Each row was made from one small tree. Brackets hold a mark, then the marks that hang from it, in the order of their numbers. Every link used is in the known rows. Write each row's tree.
In the rows, 128 means zero.
Known rows
[k211 k789 [k965 k352]]: [160 104 109  79 142 152 144 103 140 152 144 103 180 159 131 115 112 143
 146 110 106 125 107  89 143 107 160  70 141 158  98  67 124 111 125  98
 147  71 138 117 130 103 141 123 120  94  97 157 113 177  66 163 163 118
 125 144 110 195  90]
[k470 [k581 [k965 k211 k471]]]: [118 155 123 137 111 135 142 125 120 169 132 120 125 152 133 170 102 173
 115 141 164 133 106 141 113 106 127 155 133 141 143 132 135 163 118  67
 103 126 147 105 118 127 129 144  96 135 135 122 142 160 160  60 118 137
 118 105 125 120 142]
[k438 k213 k470]: [123 128 176 123 143 123  60 151  95 140 130 125 150 136 147 129 177 108
 157 136  74 120 170 125 108 135  84 170 130 122  89  79 148 117  90 161
 165 153  96 116 116  77 115  88 161  73  98 191  96 119  89 140 148 140
 133 131 136 123 119]
[k965 k211 k352 [k581 k470]]: [139 166  87 122 109 104 161 123 179 101 151 115 123 118 120 123 144 114
 165 144 166 133 127 127 120 143 155 122 136 119 140 152 179 120 121 137
  84 109 127 116 146 174 146 153 168 144 111 125 155 141 100 138 128 130
 130 127 173 148 149]
[k213 [k438 [k470 [k581 [k965 k211]]]]]: [105 149 115 132 131  96 103 159 118 181 150 125 142 180 110 198 118 137
 140 170 121 163 113 113 130 100  86 148 139 162  80  62 163 199 118 135
 143 132  99  83 161 127 174 128 127 134 114 126 132 181  96  79 123 163
 119 114 125 122 130]
[k789 k211 k471]: [127 104 130 150 135 172 111 136 123 130  81 147 171 147 133 122 119 129
 122 130 131 154 107 123 129 155 121  94 152 114 137 104 103 140 135 204
 138 101 134 160 166 120 108 116 124 131 165 129 125  91 136  95 134 101
 154 119  96 125 125]
[k176 [k352 [k965 k581]]]: [136 112 112 105 125 121 112 124 128  98 105 119  88 121  86  99 127 116
 149 124 137 131 138 114 164 104 151 138 133  73 144 140 134 107 144 161
 167 117  90 114  93 138 134 118 131 138 137  94 147 113 146 177 120 110
 150 135 160 134 109]
[k211 k965]: [120  86 135 104 134 163  83 136 108 132 118 129 161 165 105  99  96 133
 134 114 108 138 121 110 145 108 144 103 122 111 102  71 128  89 113 143
 162 113 143 124 138  89 119 116 124 118 122 155 109 143  85 137 160 125
 134 135  98 170  93]
[k965 k211 k352 k581]: [171 159 108 128 124  91 141 126 169 125 136 120 110 127 105  90 113 117
 161 145 151 153 110 123 144 145 158 136 137 128 141 125 142 111 105 145
  71 122 124 115 146 147 153 132 159 114 123 124 156 133 117 120 107 104
 154 141 148 172 153]
[k211 [k965 [k471 k789]]]: [125 102 162 157 153 139  84 116 128 129 123 114 124 161 132  79  85 119
 107 123 117  88 124 163 136  97 158 125 112 142 133 110  65 100 152 127
 161 113 157 144 135 101  98 120 108 130 139 125 107 127 113 135 129 149
 123 124  78 147 119]
[k438 k213 [k470 [k581 [k965 k352]]]]: [158 166 158 100 130 104 145 129 105 151 178 133 179 109 160 148 187 137
 159 147 118 121 134 122 103 138  86 180 134 135  95 115 141 175 116  61
 154 123  88  58 130 109 146 119 146  83 134 140 107 159 107 143 102 126
 132 112 150  99 145]
[k471 k789 k965]: [124 123 172 118 145 139  90 127  85 104 129 173 147 103 121  82 106 100
 112 102  87 100 135 200 121 147  94 138  97 126 119 152  87 115 161 143
 145 160 130 148 161  59 118  83 122 110 159 137 117  71 143 142 136 146
 128 152  93 140 145]
[k581 k470 [k965 k211]]: [ 82 156 124 101  85 157 150 159 109 133 153 150 141 125 119 178 145 138
 121 133 151 128 167 132  96 141 121 122 154 105 115 151 198 138 127 118
 116 153 153 144 171 124 142 151 141 142 119 138 151 132 119  96 150 144
 106 108 139 115 126]
[k176 [k352 [k965 k471]]]: [121 116 138 116 118 122 103 143 121 144 101 103 101 120 125 124 126 154
 109 140 169 125 154 118 154  89 158 142 114  93 150 147 125 131 151 128
 152 100 103 122  88 127 103 113 117 137 127 115 151 126 171 168 106 134
 139 121 148 136 101]
[k211 [k965 [k471 k789] [k581 k470]]]: [114 103 124 164 148 128 120 102 159  73 141  98  90 146 133  68 101  98
 129 117 129  59 111 175 130 106 167 130 122 148 148 146  86 103 162 125
 169  97 142 136 119 160  98 158 129 177 137 100 102 119 111 140 141 159
 109 107 101 109 138]
[k352 [k965 k471 k581]]: [143 123 137 150 142 122  94 133 123 115 117 110  40 143 106  97 109 123
 131 140 129 141 118 130 151 124 178 158 114 121 174 134  71 110 119 117
 139 118  91 123  67 127 130 121 123 130 100  74 116  99 157 153  75 105
 126 154 154 101 123]
[k581 [k965 [k211 k789] k352 k471]]: [163 162 121 126 113 112 209 127 146 175 155 113 114 142 158 153 132 166
  95 131 160 110 135 127 123 132 163 107 163 174 147 131 137 169 126  49
  79 108 145 134 134 131 152 139 102 108 106 122 141 156 143  99 104 114
 113 127 136 141 139]
[k176 [k352 [k965 [k471 k789] k581]]]: [139 119 138 161 144  88 116 100 146  94 115 101  43 110 122  73 117 103
 119 129 151  82 130 165 158  96 160 153 118 111 170 171  70 124 187 140
 166 109 107 127  96 150 106 124 114 151 155  66 149  98 184 169  86 131
 143 129 140 118 142]
[k789 k211]: [130 107 137 148 121 172  90 151 118 121 100 137 143 158 116 110 121 163
 131 119 113 160 131 119 115 143 135 119 130 115 139 105 111 124 112 178
 141 115 108 131 160 109 105 106 136 121 140 143 116 116 136 118 124 110
 172 136  94 135 129]
[k471 k789 [k965 k352 k581]]: [187 145 146 131 151  89 134 105 132  75 148 155 117  86 120  28 103  79
 128 115 112  96  95 202 142 168 123 147 106 139 147 178  70 120 159 128
 115 128 106 121 152 104 145 100 147 119 171  85 126  61 143 181  94 117
 145 162 117 135 184]
[k176 [k352 [k965 k211]]]: [104 126 116  89  94 124 112 138 123 155 109 130 113 125 106 147 130 143
 130 137 161 155 166 104 141  81 130 114 121  69 119 124 173 120 138 159
 125 130 124 123 133 129 124  96 116 110 123 143 189 162 138 136 130 143
 138 127 149 199  92]
[k581 [k470 k438] [k965 k211 k352]]: [115 170 124 116  77 104 182 161 161 145 181 155 165  70 146 189 166 128
 119 158 166 141 162  93 109 156 108 116 132 124 108 184 194 152 143 112
  65 180 169 137 168 170 158 156 149 163 124 135 163 165 120 130 127 144
 112 104 158 122 133]
[k471 k965]: [130 120 148  96 130 142  93 148  86 121 122 151 154 123 114  87 109 129
 113 119 107 140 124 161 137 143 102 143 105 111 118 131 122 126 124 140
 130 143 111 144 138  63 124  89 122 108 141 140 114  82 141 148 151 130
 127 157 108 138 128]
[k352 [k965 k211 [k581 k470]]]: [ 93 143  89 108  97 128 127 133 127 105 141 143  71 126 103 153 145 110
 169 133 141 158 147 124 119 114 153 127 124 103 135 144 154 100 122 133
 124 128 112 127 115 159 148 130 138 133  97 101 151 143 120 138 122 138
 107 135 165 148 116]
[k176 [k352 [k965 k211 k581]]]: [116 127  94 104 113  97 131 124 147 115 111 117  72 125  85 116 122 128
 148 129 163 151 144 108 154  85 147 129 134  82 140 136 152 107 128 160
 125 130 105 116 110 156 138 114 123 122 129 105 180 142 145 140 127 125
 150 131 158 175 115]
[k438 k470]: [131 125 146 134 130 135  46 161 123 155 142 124 151 149 108 135 139 111
 156 161  94 140 149 126 134 134 114 147 136 120 100  93 135 138 120 184
 157 141  98 126 132  60 135  96 147 100 106 149 111 125  88 156 139 145
 134 134 140 138 109]
[k211 k789]: [134 112 121 101 136 182 105 115 102 150 116 112 155 152 123 151 125 145
 137 101  85 128 127 115 124 121 134  96 144 148 107  83 141 108 113 146
 148 119 137 134 128  82 128 130 126  99  98 176 112 138  89 129 165 132
 118 135 131 149  92]
[k470 k438 [k581 k965]]: [109 131 129 129 124 140 110 125 113 157 127 143 177  94 121 181 131 143
 124 132 110 147 103  96 119 139  79 143 117 123  98 136 135 151 130 119
 120 181 154  96 117 119 138 151 107 160 159 135 122 150 142 118 135 127
 121 106 127  88 113]
[k470 [k438 k213] [k581 [k965 k471]]]: [120 123 168 150 143 112 131 124 112 152 107 115 151  86 176 168 153 159
  96 126 123 111 121 107 101 124  69 182 102 147 120 145 123 145 100  71
 124 180 146 100  76 152 107 150 112 145 145 160 106 132 171  96 119 128
 118 103 123  45 137]
[k470 k438 [k581 [k965 k352]]]: [159 149 130 120 121 118 145 126 138 171 159 144 196  78 133 171 145 139
 126 143 140 153  96  91 125 153  93 137 120 136 107 159 134 164 146  90
 101 160 144  81 131 142 151 152 127 149 160 117 137 164 130 146  98 112
 129 113 140  97 126]
[k470 [k438 k213] [k581 [k965 k211]]]: [ 89 134 140 122 123 112 147 117 114 151 121 144 167  88 153 195 159 153
 133 124 123 141 129  92  85 121  43 153 114 128  83 123 166 136  90  93
  94 204 161 100 118 150 125 140 115 121 144 186 143 168 144  63 148 143
 118 110 126 109 135]
[k581 [k965 k211 k352]]: [151 170 140 111  93 117 168 160 131 154 159 155 142 120 116 135 136 140
 117 149 161 144 146 131 121 148 141 121 150 116 127 143 160 146 127 100
  78 135 134 126 181 118 162 131 137 109 124 127 156 134 131 107  97 105
 135 129 136 152 153]
[k211 k789 k965]: [121  83 107  89 147 183 113 109 106 148 116 111 164 180 114 128 101 149
 139  96  81 118 119  99 144  92 147  70 144 151  93  46 125  94 105 123
 168  97 148 133 120  87 129 124 106 100 101 169  98 170  69 129 189 131
 118 139  97 181  69]
[k471 [k965 k211 k352]]: [152 153 127  99 111 100 147 145 123 141 141 153 150 111 129  98 108 130
 123 136 148 154 126 149 131 148 116 131 104 127 123 143 150 131 123 110
  75 133 123 130 164  98 144  81 126  95 133 147 156 119 133 134 130 135
 141 158 124 190 163]

Which tree is each row?
[107 119 138 135 141 109 114 130 140  77 107 108 128  76 150 138 176  92
 149 117  96 110 144 104 110 151  77 155 117 119 101 154 159  86  90 160
 128 186 139 136  91 177 105 160 174 160 116 170 106 118 114 135 161 137
 110 111 160  70 132] : [k965 [k581 [k470 [k438 k213]]]]
[116 122 125 127 161 114  57 152 122 166 130  91 165 176 115 176 116 129
 166 168  94 164 100 118 145  96  95 159 121 153  77  41 139 173 124 182
 175 112  80  75 138 108 144 128 152 129 112 145  98 162  75 125 133 163
 125 121 127 124 115] : [k213 [k438 [k470 k581]]]
[114  74 118 146 147 178 117 121 131 131  89 134 177 172 125  98  89 122
 120 121 129 150  92 106 141 123 129  74 143 110 121  68 102 131 134 183
 158  81 139 153 159 125 103 106 110 128 164 125 116 123 107 105 159  99
 150 114  64 153 112] : [k789 [k211 k965] k471]
[108 123 105 105 116 148 110 130 111  82 133 139  93 115  94 137 148 108
 167 128 127 140 142 121 129 133 154 140 119  98 142 147 130 101 128 133
 163 121  92 113 103 139 134 142 152 143  99  92 116 125 119 179 111 121
 104 140 167 105 104] : [k352 [k965 [k581 k470]]]
[138  82  80 106 164 158 134  89 125 108 121 103 121 181 105  99  92 118
 153  85  71 109  86 100 152  91 157  76 143 152 117  56  99  86 102 131
 171  98 131 130 101 119 145 134 110 116 110 133  95 153  75 138 181 117
 123 147 104 167  96] : [k211 k789 [k965 k581]]
[148 108 152 204 142 123 109 108 133  76 115 126  36 141 120  70 116 132
 117 112 114 130 120 164 127 126 174 153 109 138 188 163   4 123 163 137
 155 112  92 135 108 152 100 108 104 134 151  49 108  99 190 152  57 114
 167 151 100 102 153] : [k352 [k965 [k471 [k789 k211]] k581]]
[111 121  69 100 155 146 191  79 128  96 114 135 154 108 141 140 116  69
 126  91 105 101  93 171 138 155 102  87 138 141 121 137 141 133 145 137
 149  98 134 171  99 131 149 140 113 139 139 108 110  83 118 130 204 137
  83 124 131  96 127] : [k211 [k789 [k471 [k965 [k581 k470]]]]]
[102 138  89 122 113 136 123 135 148  99 128 121 108 137 104 131 130 115
 162 137 136 134 131 137 120 130 139 126 139 109 131 130 183 101 103 162
 107 138 131 136 133 152 130 150 147 149 110 138 140 135  99 107 154 148
 123 122 153 136 136] : [k965 k211 [k581 k470]]
[179 142 180 194 124 114 170 137 137 118 153 147 105 122 163  80 131 152
  77 129 155  95 135 176 109 163 163 142 128 155 183 187  50 183 180  91
 124 107 114 136 183 145 113 131 117 141 172  68 118  96 184 127  40 105
 171 128  89  88 176] : [k581 [k965 k352 [k471 [k789 k211]]]]
[107 133 120 124  99 103 123 144 135 168 103  99  78 130 121 142 124 159
 109 152 190 141 159 110 148  77 151 131 116  95 148 139 151 135 141 127
 117 117 128 127 100 141 101 105  98 116 119 124 179 154 169 124 117 147
 135 120 149 172 113] : [k176 [k352 [k965 k211 k471]]]
[103 132  65  96 110 143 159 102 123 109 142 124  79 141 114 187 156 123
 171  98 112 144 148 103 110 103 153  94 143 139 124 113 152 104 116 120
 135 111 121 132  89 160 149 143 118 116  75 111 143 186 104 137 157 149
  91 143 164 155  95] : [k352 [k965 [k211 k789] [k581 k470]]]
[120 128 110  87 128 145 140 116  96 149 121 138 142 147 126 141 103 144
 119  93  89 140 135 145 127 120 101  96 118 153 103 103 149 126 101 113
 113 138 138 155 131  80 143  89  92  82 111 169 138 135 122 103 192 156
 116 154 113 188 117] : [k471 [k965 [k211 k789]]]
[121 173 122  91  82 128 185 151 139 133 175 156 149 102 133 166 159 137
 124 144 183 130 161 127 104 153 145 124 149 112 124 166 195 154 143  86
  91 126 145 127 190 146 156 150 155 140 116 127 158 142 112 115 118 129
 117 105 156 127 145] : [k581 k470 [k965 k211 k352]]
[105 126 157 118 131 127 126 124  92 139 113 146 180  76 164 177 164 145
 124 119  98 130 129 101  90 140  53 161 109 120  89 129 144 135  96 100
 140 191 148  92 105 133 127 143 129 129 155 169 115 146 149 101 137 118
 120 111 127  72 126] : [k470 [k438 k213] [k581 k965]]
[171  96  64 110 170 128 190  73 169 132 130 103 162 157 124 107 105  82
 151 111 118 115  69 102 173 124 154  58 171 156 119  68 106 114 135 130
 141  51 149 136 115 148 163 152 110 114 136  99 114 137  73 139 159  93
 109 120 118 166 113] : [k211 [k789 k471] [k965 k352 k581]]
[138 121 169 201 137 146  93 129 133 112  97 120 100 152 151  83 110 150
 100 123 118 109 129 177 114 140 142 137 113 147 160 147  46 135 155 163
 141 114 126 156 160 119  74 117 118 141 154 116 110  99 168 119  96 131
 169 125  78 113 162] : [k965 [k471 [k789 k211]]]
[169 125 131 135 131 128 163 125 134 121 113 162 186 112 151  85 106 112
 103 130 148 152  98 151 145 184 109  98 116 114 147 149  91 167 158 149
 112  81 105 153 159 123 124  88 130 120 193 101 138  72 147 134 116  97
 157 139  87 144 164] : [k789 k211 [k471 [k965 k352]]]
[101 136 104 107 127 158 184 114 110 175 119 156 155 143 130 200 126 120
 100 120 124 124 136 123 128 136 109  69 184 142 108  94 163 158 125 128
 115 130 178 170 155 119 162 144  93 111 138 142 148 116 114  61 167 111
  86 103 124 132 106] : [k581 [k965 [k211 [k789 k471]]]]
[137 108 165 152 139 151 100 129  96  81 113 170 139 117 138  66 104 128
 103  93  92 120 130 197 108 158  94 130  95 126 138 153  56 136 156 154
 148 139 110 150 177  91 100  74 111 120 186 117 113  77 163 138 130 136
 169 158  61 138 167] : [k471 [k789 k211] k965]
[134 132 117 155 125  99 120 129 138 128 118 113  35 155 108 120 110 128
 134 145 145 157 123 126 145 104 175 151 114 130 171 128  94 113 108 123
 105 127 108 129  79 140 134 116 109 117  97  85 144 135 160 123  86 117
 129 157 151 145 134] : [k352 [k965 k211 k471 k581]]
[124 144 173 109 106 107 169 152 125 121 159 156 171  45 183 163 216 116
 115 127 135 104 175  99  95 175  82 149 127 120 102 186 174 134 127  81
 110 175 147 126 143 170 132 160 180 145 126 165 124 130 130 152 118 119
 110 101 165  63 134] : [k581 [k470 [k438 k213]] [k965 k352]]
[101 142 153 124 109 156 135 162 115 123 141 125 128 127 139 151 141 144
  95 144 155  96 153 152 113 147 150 150 142 116 146 172 157 150 146  86
 148 124 130 142 128 125 118 169 138 175 113 107 109 109 147 124 119 132
 100 104 136  47 123] : [k581 k470 [k965 k471]]
[122 131 141 111 149 127  68 121  99 149 127 114 176 137 145 155 165 135
 179 138  88 135 131 121  95 110  68 177 116 130  83  73 146 136  87 136
 174 127  94  73  99  83 111 103 147  78 115 188  95 160  88 130 149 158
 123 116 146 126 126] : [k438 k213 [k470 k581]]
[130 129  77 129 137 137 140 105 142 132 112 104 104 168 112 139 115 128
 150 108  98 137 112 122 134 111 137 101 156 153 120  83 136  96  91 149
 113 130 137 136 116 121 149 139 117 100  99 151 139 142 101  98 168 133
 125 144 136 163 119] : [k965 [k211 k789] k581]
[110 124 102  96 116 161 125 112  92 165 124 134 103 159 106 189 134 153
 146 110 108 172 151  98 123 101 145  88 137 141 109  80 137 108 113 122
 130 119 134 132 120 105 145 106 100  74  74 151 152 179 106 125 144 137
 108 154 139 202  79] : [k352 [k965 [k211 k789]]]
[184 160 114 162 130  74 151 125 186 133 132  95  85 149 132  81 108 128
 137 155 172 128 106 136 149 136 178 149 130 147 171 142 121 129 112 114
  61 109 127 120 112 161 134 138 140 122 110 112 151 125 135 115  86 109
 146 140 151 149 179] : [k965 k211 k352 k471 k581]
[148 168 110 100 101 118 172 128 126 173 158 146 170 120 123 165 132 157
 143 142 170 155 103 126 109 135 127 132 137 130 121 132 158 166 131  65
  87 111 139  75 168 129 159 138 124 117 144 125 165 174 127 100 107 124
 132 110 137 156 146] : [k470 [k581 [k965 k211 k352]]]
[143 129 132 131 134  86 150 116 161  86 130 110 146  56 168 124 190  99
 158 128 127 111 147  97 110 164  93 152 118 126 117 169 162  98 103 133
 106 161 133 118 106 199 123 163 196 149 118 158 117 121 115 166 127 129
 124 115 170  80 150] : [k965 k352 [k581 [k470 [k438 k213]]]]
[122 123 162 139 122 113  97 122 120 130 107 123  84 107 131 107 130 134
 104 131 158  94 165 159 142  87 150 143 106 103 153 173  89 133 188 133
 166 113 119 131 121 125  98 111 112 135 146  98 149 121 171 176  93 150
 132 121 133 135 115] : [k176 [k352 [k965 [k471 k789]]]]
[119 151 150 151 106 126 146 157 120 157 132 131  99 146 131 145 115 154
  88 151 158 122 149 144 119 126 142 144 141 134 150 140 144 149 116  99
  95 146 143 148 135 112 139 136 109 132 121 129 140 114 158  71 106 116
 121 117 127 114 144] : [k581 [k965 k211 k471]]
[145  90 118 154 156 128 107 125 156 110 113  79  88 180 106  55  73 114
 128 133 121 113  86 122 164  98 174 128 122 138 155  97  86 100 108 124
 143 104 122 133  86 132 121 141 118 147 118 110 104 122 121 128 131 111
 137 136 103 127 124] : [k211 [k965 k471 k581]]
[130  77  74 117 175 153 152  74 143 120 105 110 149 174 113 113  90  83
 137 108  97 117  72 104 166 104 141  53 167 154 111  53 106 109 122 156
 167  79 152 156 100 126 147 147  98 129 134 123 108 122  71 111 194 103
 104 124 106 148  88] : [k211 [k789 k471] [k965 k581]]
[108 119 106 145 131 130  98 138 161  97 125 116 137  87 118 145 147  96
 151 141 110 123 128 101 137 147 108 135 121 118 121 159 156  98 124 178
 113 174 139 138 104 166 131 165 160 181 123 131 116 118 115 155 149 135
 113 119 156  80 121] : [k965 [k581 [k470 k438]]]
[170 160 189 168 131 103 152 131 128 137 162 145 113 101 149  95 139 128
  84 145 150  75 140 188 126 164 162 152 140 142 155 187  82 155 181  75
 119 124 139 129 173 118 136 143 135 139 155  91 118  87 163 145  56 110
 132 124 122  87 171] : [k581 [k965 k352 [k471 k789]]]
[117 133 135 135 112 122 101 147 110 157 119 123  72 154 118 154 116 147
 122 143 148 166 155 117 125 101 158 148 107 123 148 125 117 121 115 109
 104 133 124 136  98 118 118  97 102  98  90 126 147 153 150 120  99 133
 119 145 138 163 111] : [k352 [k965 k211 k471]]
[ 78 120 165 113 120 130 136 150 100 107 130 156 163  66 162 182 199 121
 111 119 114 103 185  98  91 154  65 149 125 113  91 163 179 116 115 110
 137 205 150 141 128 155 118 158 165 153 126 174 109 117 132 123 151 136
 102  97 141  47 118] : [k581 [k470 [k438 k213]] k965]
[118 142 159 175 128 114  97 130 134 145 115 123 102 141 139 118 102 127
 111 135 135 105 143 176 116 114 141 145 115 147 142 142 104 119 139 150
 103 144 165 153 153 106 103 124 117 117 128 149 144 114 144  92 113 155
 128 121 105 148 147] : [k965 k211 [k471 k789]]
[ 91 132 144 122 103 152 129 161 122 128 148 151 169  77 132 186 165 119
 103 136 119 122 156 102 113 158  96 127 131 113 101 176 176 134 142 130
 127 190 155 144 143 143 142 161 147 182 126 132 121 125 133 137 145 143
 108 104 139  58 108] : [k581 [k470 k438] k965]
[109 123 142 167 147  95 122 130 160  86 106  84 102  82 177 131 172 110
 123 127 124  90 141 113 118 145 104 173 103 137 138 167 143 100  93 133
 113 170 137 140  63 191  93 164 160 166 108 156 102 111 147 131 139 145
 106 111 160  49 149] : [k965 k471 [k581 [k470 [k438 k213]]]]
[148 102 112 159 159 130 147 124 133  85  89 153 133 127 125  60  88  95
 106 114 115 139  75 170 152 170 100 111 126 117 161 133  79 145 134 178
 130 107  97 167 131 129 132  93 115 143 191  76 117  48 166 109 147  93
 155 146  79 107 167] : [k789 k211 [k471 [k965 k581]]]
[174  98 133 157 125 129 135 142 162 128 125  95 132 173 142  60  89 164
 108 141 153 133  98 110 141 116 181 108 108 152 163 105  67 140 132 104
 127  53 113 121 137 150  93 110 116 131 131 110 111 155 131 145  95 110
 177 134  77 160 140] : [k789 [k211 [k965 k352 k471]]]
